Known rows, with every way that one mark hangs from another:
q119{q722}: [ 0.20  0.03 -0.25 -0.02 -0.06 -0.04  0.08  0.01  0.00 -0.03 -0.28 -0.03
 -0.01  0.01 -0.02  0.00  0.01  0.00  0.03  0.15]
q983{q722{q954{q746}}}: [ 0.17  0.20  0.27 -0.02  0.04  0.02 -0.09 -0.19  0.01  0.10  0.13 -0.03
  0.01  0.08  0.17  0.00  0.01  0.08  0.10  0.46]
q983{q722{q954{q332}} q746}: [ 0.00  0.24  0.38  0.08  0.09 -0.01  0.03  0.16 -0.07  0.10  0.14 -0.02
 -0.01  0.01  0.18  0.01  0.00  0.09  0.13  0.45]
q954{q332}: [ 0.08  0.06  0.12 -0.04 -0.02  0.02  0.04  0.01 -0.20 -0.01  0.08 -0.03
  0.04 -0.25 -0.03 -0.08  0.09 -0.01  0.02 -0.02]
q983{q722{q954{q746{q460}}}}: [ 0.16  0.19  0.25  0.04  0.03  0.04 -0.08 -0.19 -0.01  0.11  0.12 -0.02
 -0.05  0.15  0.17 -0.04 -0.03  0.15  0.10  0.46]
q332{q119{q746}}: [-0.01  0.05  0.19  0.02  0.09 -0.10 -0.32 -0.08  0.02 -0.04 -0.03  0.00
 -0.08  0.01 -0.09  0.17  0.09  0.02 -0.05  0.03]
q954{q332{q119{q722} q983} q746{q460}}: [ 0.38  0.17  0.08  0.00  0.01 -0.07 -0.35 -0.14 -0.25 -0.09 -0.31 -0.10
 -0.10 -0.05 -0.16  0.07  0.07  0.08  0.09  0.13]
q983{q722{q954{q332{q119}}} q746{q460}}: [-0.02  0.22  0.42  0.20  0.11  0.00 -0.07  0.19 -0.13  0.10  0.12  0.00
 -0.16  0.15  0.14 -0.04 -0.04  0.24  0.14  0.45]
q490{q109{q188}}: [-0.09  0.04  0.20  0.05  0.07 -0.04 -0.02 -0.04 -0.11  0.07  0.06 -0.05
 -0.02  0.20  0.03 -0.01  0.09 -0.20  0.14 -0.03]
q119{q722{q954{q332{q983}}} q746{q460}}: [ 0.23  0.28 -0.29  0.12 -0.08 -0.03  0.17 -0.35 -0.11  0.00 -0.40 -0.01
 -0.17  0.03  0.06  0.06 -0.02  0.35  0.01  0.35]
q332{q119{q722 q746{q460}} q954 q983}: [ 0.23  0.52 -0.12  0.07  0.00 -0.21 -0.28 -0.14 -0.13 -0.05 -0.55  0.06
 -0.19  0.15 -0.49  0.10  0.08  0.06  0.10  0.15]
q119{q722 q746{q460{q109}}}: [ 0.14  0.08 -0.21  0.18 -0.09 -0.10  0.14 -0.29 -0.01 -0.11 -0.35 -0.03
 -0.22  0.13 -0.11  0.12 -0.07  0.04 -0.03  0.19]
q983{q722}: [ 0.12  0.00  0.13 -0.01  0.02 -0.01  0.00 -0.02 -0.01  0.02  0.13 -0.02
  0.00  0.02  0.02 -0.05  0.01 -0.03  0.05  0.29]
q119{q746{q460}}: [-0.04  0.00 -0.05  0.18 -0.03 -0.03  0.07 -0.28  0.01 -0.02 -0.08 -0.02
 -0.18  0.10 -0.04  0.13 -0.10  0.17 -0.11  0.07]
q722{q954{q332 q746{q460}}}: [ 0.12  0.32  0.27  0.04  0.00  0.08 -0.08 -0.25 -0.15  0.12  0.04 -0.03
 -0.05  0.00  0.19 -0.03  0.01  0.25  0.10  0.23]
q983{q722{q954{q332}} q746{q460{q109}}}: [-0.03  0.27  0.45  0.24  0.08 -0.01  0.03  0.14 -0.14  0.05  0.12  0.01
 -0.18  0.16  0.13 -0.07 -0.07  0.10  0.18  0.41]
q722{q954}: [-0.02  0.27  0.08  0.01  0.03  0.05  0.01 -0.10  0.00  0.12  0.02  0.05
 -0.01  0.06  0.23 -0.07  0.03  0.22  0.08  0.18]
q746{q460{q109{q188}}}: [-0.03  0.01  0.14  0.22  0.01 -0.03 -0.03 -0.05 -0.15 -0.06 -0.01 -0.01
 -0.20  0.39 -0.03 -0.11 -0.03  0.09  0.10 -0.10]
q983{q722{q954} q746{q460}}: [-0.06  0.19  0.29  0.23  0.09  0.02  0.03  0.15 -0.02  0.11  0.08  0.00
 -0.16  0.26  0.18 -0.01 -0.12  0.24  0.12  0.45]
q722{q954{q332{q119} q746{q460{q109}}}}: [ 0.11  0.37  0.43  0.06  0.05  0.02 -0.27 -0.20 -0.17  0.07  0.05  0.00
 -0.10  0.03  0.13 -0.03  0.07  0.16  0.14  0.19]
q332{q954{q746} q983}: [ 0.20  0.48  0.02 -0.05 -0.04 -0.11 -0.18 -0.21 -0.09  0.00 -0.33 -0.01
  0.03  0.06 -0.40  0.11  0.00 -0.13  0.13  0.06]
q109{q188}: [ 0.02 -0.05  0.07  0.00  0.04 -0.04 -0.08 -0.01 -0.10  0.02  0.02 -0.11
  0.10  0.36  0.07  0.03  0.11  0.16  0.05 -0.12]

Rows:
[ 0.32  0.28 -0.16 -0.01 -0.06  0.00  0.02 -0.17 -0.11  0.02 -0.35 -0.04
 -0.05  0.01  0.09 -0.02  0.03  0.20  0.12  0.32]	q119{q722{q954{q332{q983} q746{q460}}}}
[ 0.20  0.12  0.43 -0.08  0.05 -0.04 -0.41 -0.12 -0.17 -0.03  0.05 -0.11
  0.04 -0.19 -0.10  0.13  0.13 -0.10  0.04  0.04]	q954{q332{q119} q746}
[ 0.19  0.07  0.27  0.05 -0.03  0.03 -0.13 -0.21 -0.21  0.00  0.02 -0.11
 -0.06 -0.08 -0.06  0.05 -0.02  0.04  0.02  0.06]	q954{q332 q746{q460}}
[ 0.13  0.19  0.07 -0.03  0.07 -0.06 -0.28  0.07 -0.02  0.02 -0.18  0.03
 -0.08  0.07  0.03  0.00  0.13  0.11  0.09  0.19]	q332{q119{q722{q954}}}
[ 0.19  0.44  0.31  0.04  0.01 -0.12 -0.42 -0.08 -0.09  0.05 -0.25 -0.01
 -0.16  0.18 -0.44  0.10  0.06 -0.08  0.12  0.14]	q332{q119{q722} q954{q746{q460}}}
[-0.06  0.22  0.41  0.26  0.10 -0.04 -0.02  0.13 -0.07  0.07  0.10 -0.02
 -0.16  0.40  0.16 -0.02 -0.07  0.15  0.19  0.38]	q983{q722{q954} q746{q460{q109{q188}}}}
[-0.04  0.21  0.32  0.11  0.10 -0.02  0.01  0.16  0.03  0.10  0.10 -0.01
 -0.03  0.12  0.19  0.05 -0.05  0.09  0.11  0.46]	q983{q722{q954} q746}
[ 0.10  0.12 -0.03  0.04  0.00 -0.03  0.03  0.11 -0.24 -0.06 -0.15 -0.03
 -0.03 -0.14 -0.07 -0.04  0.02  0.08  0.07  0.01]	q954{q332{q983{q746{q460}}}}
[-0.06  0.05  0.33  0.25  0.07 -0.06  0.01  0.20 -0.04 -0.03  0.07 -0.02
 -0.18  0.24 -0.02  0.01 -0.12 -0.06  0.11  0.29]	q983{q722 q746{q460{q109}}}
[ 0.15  0.21 -0.24  0.15 -0.07 -0.02  0.17 -0.34  0.01  0.03 -0.34  0.00
 -0.20  0.15  0.10  0.09 -0.06  0.34 -0.02  0.35]	q119{q722{q954} q746{q460}}
[ 0.24  0.30 -0.26  0.01 -0.07 -0.06  0.15 -0.33 -0.06 -0.01 -0.38 -0.03
 -0.03 -0.10  0.07  0.12  0.05  0.20  0.01  0.35]	q119{q722{q954{q332{q983}}} q746}
[ 0.12  0.50  0.10 -0.04  0.06 -0.16 -0.39  0.05 -0.14 -0.01 -0.30  0.09
 -0.06  0.08 -0.45  0.01  0.14 -0.06  0.16  0.00]	q332{q119 q954 q983}
[ 0.25  0.14 -0.30  0.06  0.04 -0.16 -0.26 -0.10 -0.06 -0.14 -0.52  0.01
 -0.18  0.12 -0.16  0.12  0.06  0.18  0.03  0.14]	q332{q119{q722 q746{q460}} q983}
[ 0.18  0.12  0.36  0.08 -0.03  0.00 -0.16 -0.23 -0.23 -0.06  0.03 -0.10
 -0.09 -0.07 -0.10  0.03 -0.01 -0.10  0.07  0.02]	q954{q332 q746{q460{q109}}}
[ 0.06  0.37  0.16  0.05  0.08  0.01 -0.13  0.03 -0.18  0.07 -0.09  0.05
 -0.08 -0.01  0.16 -0.09  0.09  0.31  0.14  0.18]	q722{q954{q332{q119 q983{q746{q460}}}}}
[ 0.12  0.44  0.21 -0.03  0.02 -0.12 -0.30  0.07 -0.09  0.04 -0.22  0.06
 -0.09  0.06 -0.41  0.01  0.14 -0.12  0.12  0.09]	q332{q119{q722} q954}
[ 0.18  0.39  0.19  0.05  0.01  0.02 -0.11 -0.27 -0.18  0.04 -0.10 -0.01
 -0.07  0.01  0.13 -0.04  0.02  0.18  0.16  0.20]	q722{q954{q332{q983} q746{q460{q109}}}}
[ 0.16  0.24 -0.22  0.03 -0.05 -0.05  0.14 -0.33  0.06  0.02 -0.32 -0.02
 -0.06  0.01  0.10  0.16  0.00  0.19 -0.02  0.35]	q119{q722{q954} q746}
[-0.17  0.05  0.20  0.26  0.05 -0.05  0.00  0.22 -0.03 -0.04 -0.06  0.00
 -0.19  0.21 -0.04  0.06 -0.14 -0.03  0.07  0.00]	q983{q746{q460{q109}}}
[-0.04  0.03  0.07  0.21 -0.01 -0.08  0.02 -0.30 -0.05 -0.07 -0.06 -0.04
 -0.18  0.24 -0.06  0.13 -0.05  0.09 -0.04 -0.01]	q119{q746{q460{q109{q188}}}}
[ 0.16  0.02 -0.30  0.15 -0.09 -0.06  0.16 -0.27  0.01 -0.05 -0.36 -0.04
 -0.19  0.12 -0.07  0.14 -0.08  0.18 -0.08  0.22]	q119{q722 q746{q460}}
[ 0.26  0.25  0.09  0.00  0.12 -0.10 -0.42 -0.04 -0.08 -0.03 -0.19  0.02
 -0.11  0.16  0.00  0.00  0.10  0.19  0.15  0.32]	q332{q119 q983{q722{q954{q746{q460}}}}}
[ 0.02  0.36  0.31  0.07  0.05  0.01 -0.12 -0.15 -0.17  0.06  0.05  0.05
 -0.11 -0.03  0.14 -0.08  0.10  0.20  0.11  0.17]	q722{q954{q332{q119{q746{q460{q109}}}}}}
[ 0.19  0.38  0.23  0.02  0.05  0.02 -0.27 -0.20 -0.18  0.07 -0.10 -0.01
 -0.08  0.03  0.13 -0.02  0.07  0.28  0.14  0.23]	q722{q954{q332{q119 q983} q746{q460}}}
[ 0.30  0.13  0.31 -0.10  0.02 -0.06 -0.36 -0.11 -0.18 -0.04 -0.09 -0.12
  0.02 -0.19 -0.11  0.13  0.13 -0.10  0.05  0.12]	q954{q332{q119{q722}} q746}
[ 0.31  0.27 -0.18 -0.01  0.07 -0.11 -0.36 -0.02 -0.07 -0.06 -0.48  0.02
 -0.11  0.15 -0.04  0.03  0.10  0.21  0.14  0.22]	q332{q119{q722{q954{q746{q460}}}} q983}
[ 0.19  0.16 -0.01  0.02  0.05 -0.09 -0.16  0.19 -0.25 -0.10 -0.29 -0.02
 -0.08 -0.11 -0.12 -0.01  0.11  0.09  0.10  0.07]	q954{q332{q119{q722} q983{q746{q460}}}}
[-0.01  0.25  0.44  0.08  0.12 -0.03 -0.09  0.20 -0.08  0.09  0.14 -0.02
 -0.03  0.02  0.15  0.03  0.03  0.09  0.14  0.44]	q983{q722{q954{q332{q119}}} q746}
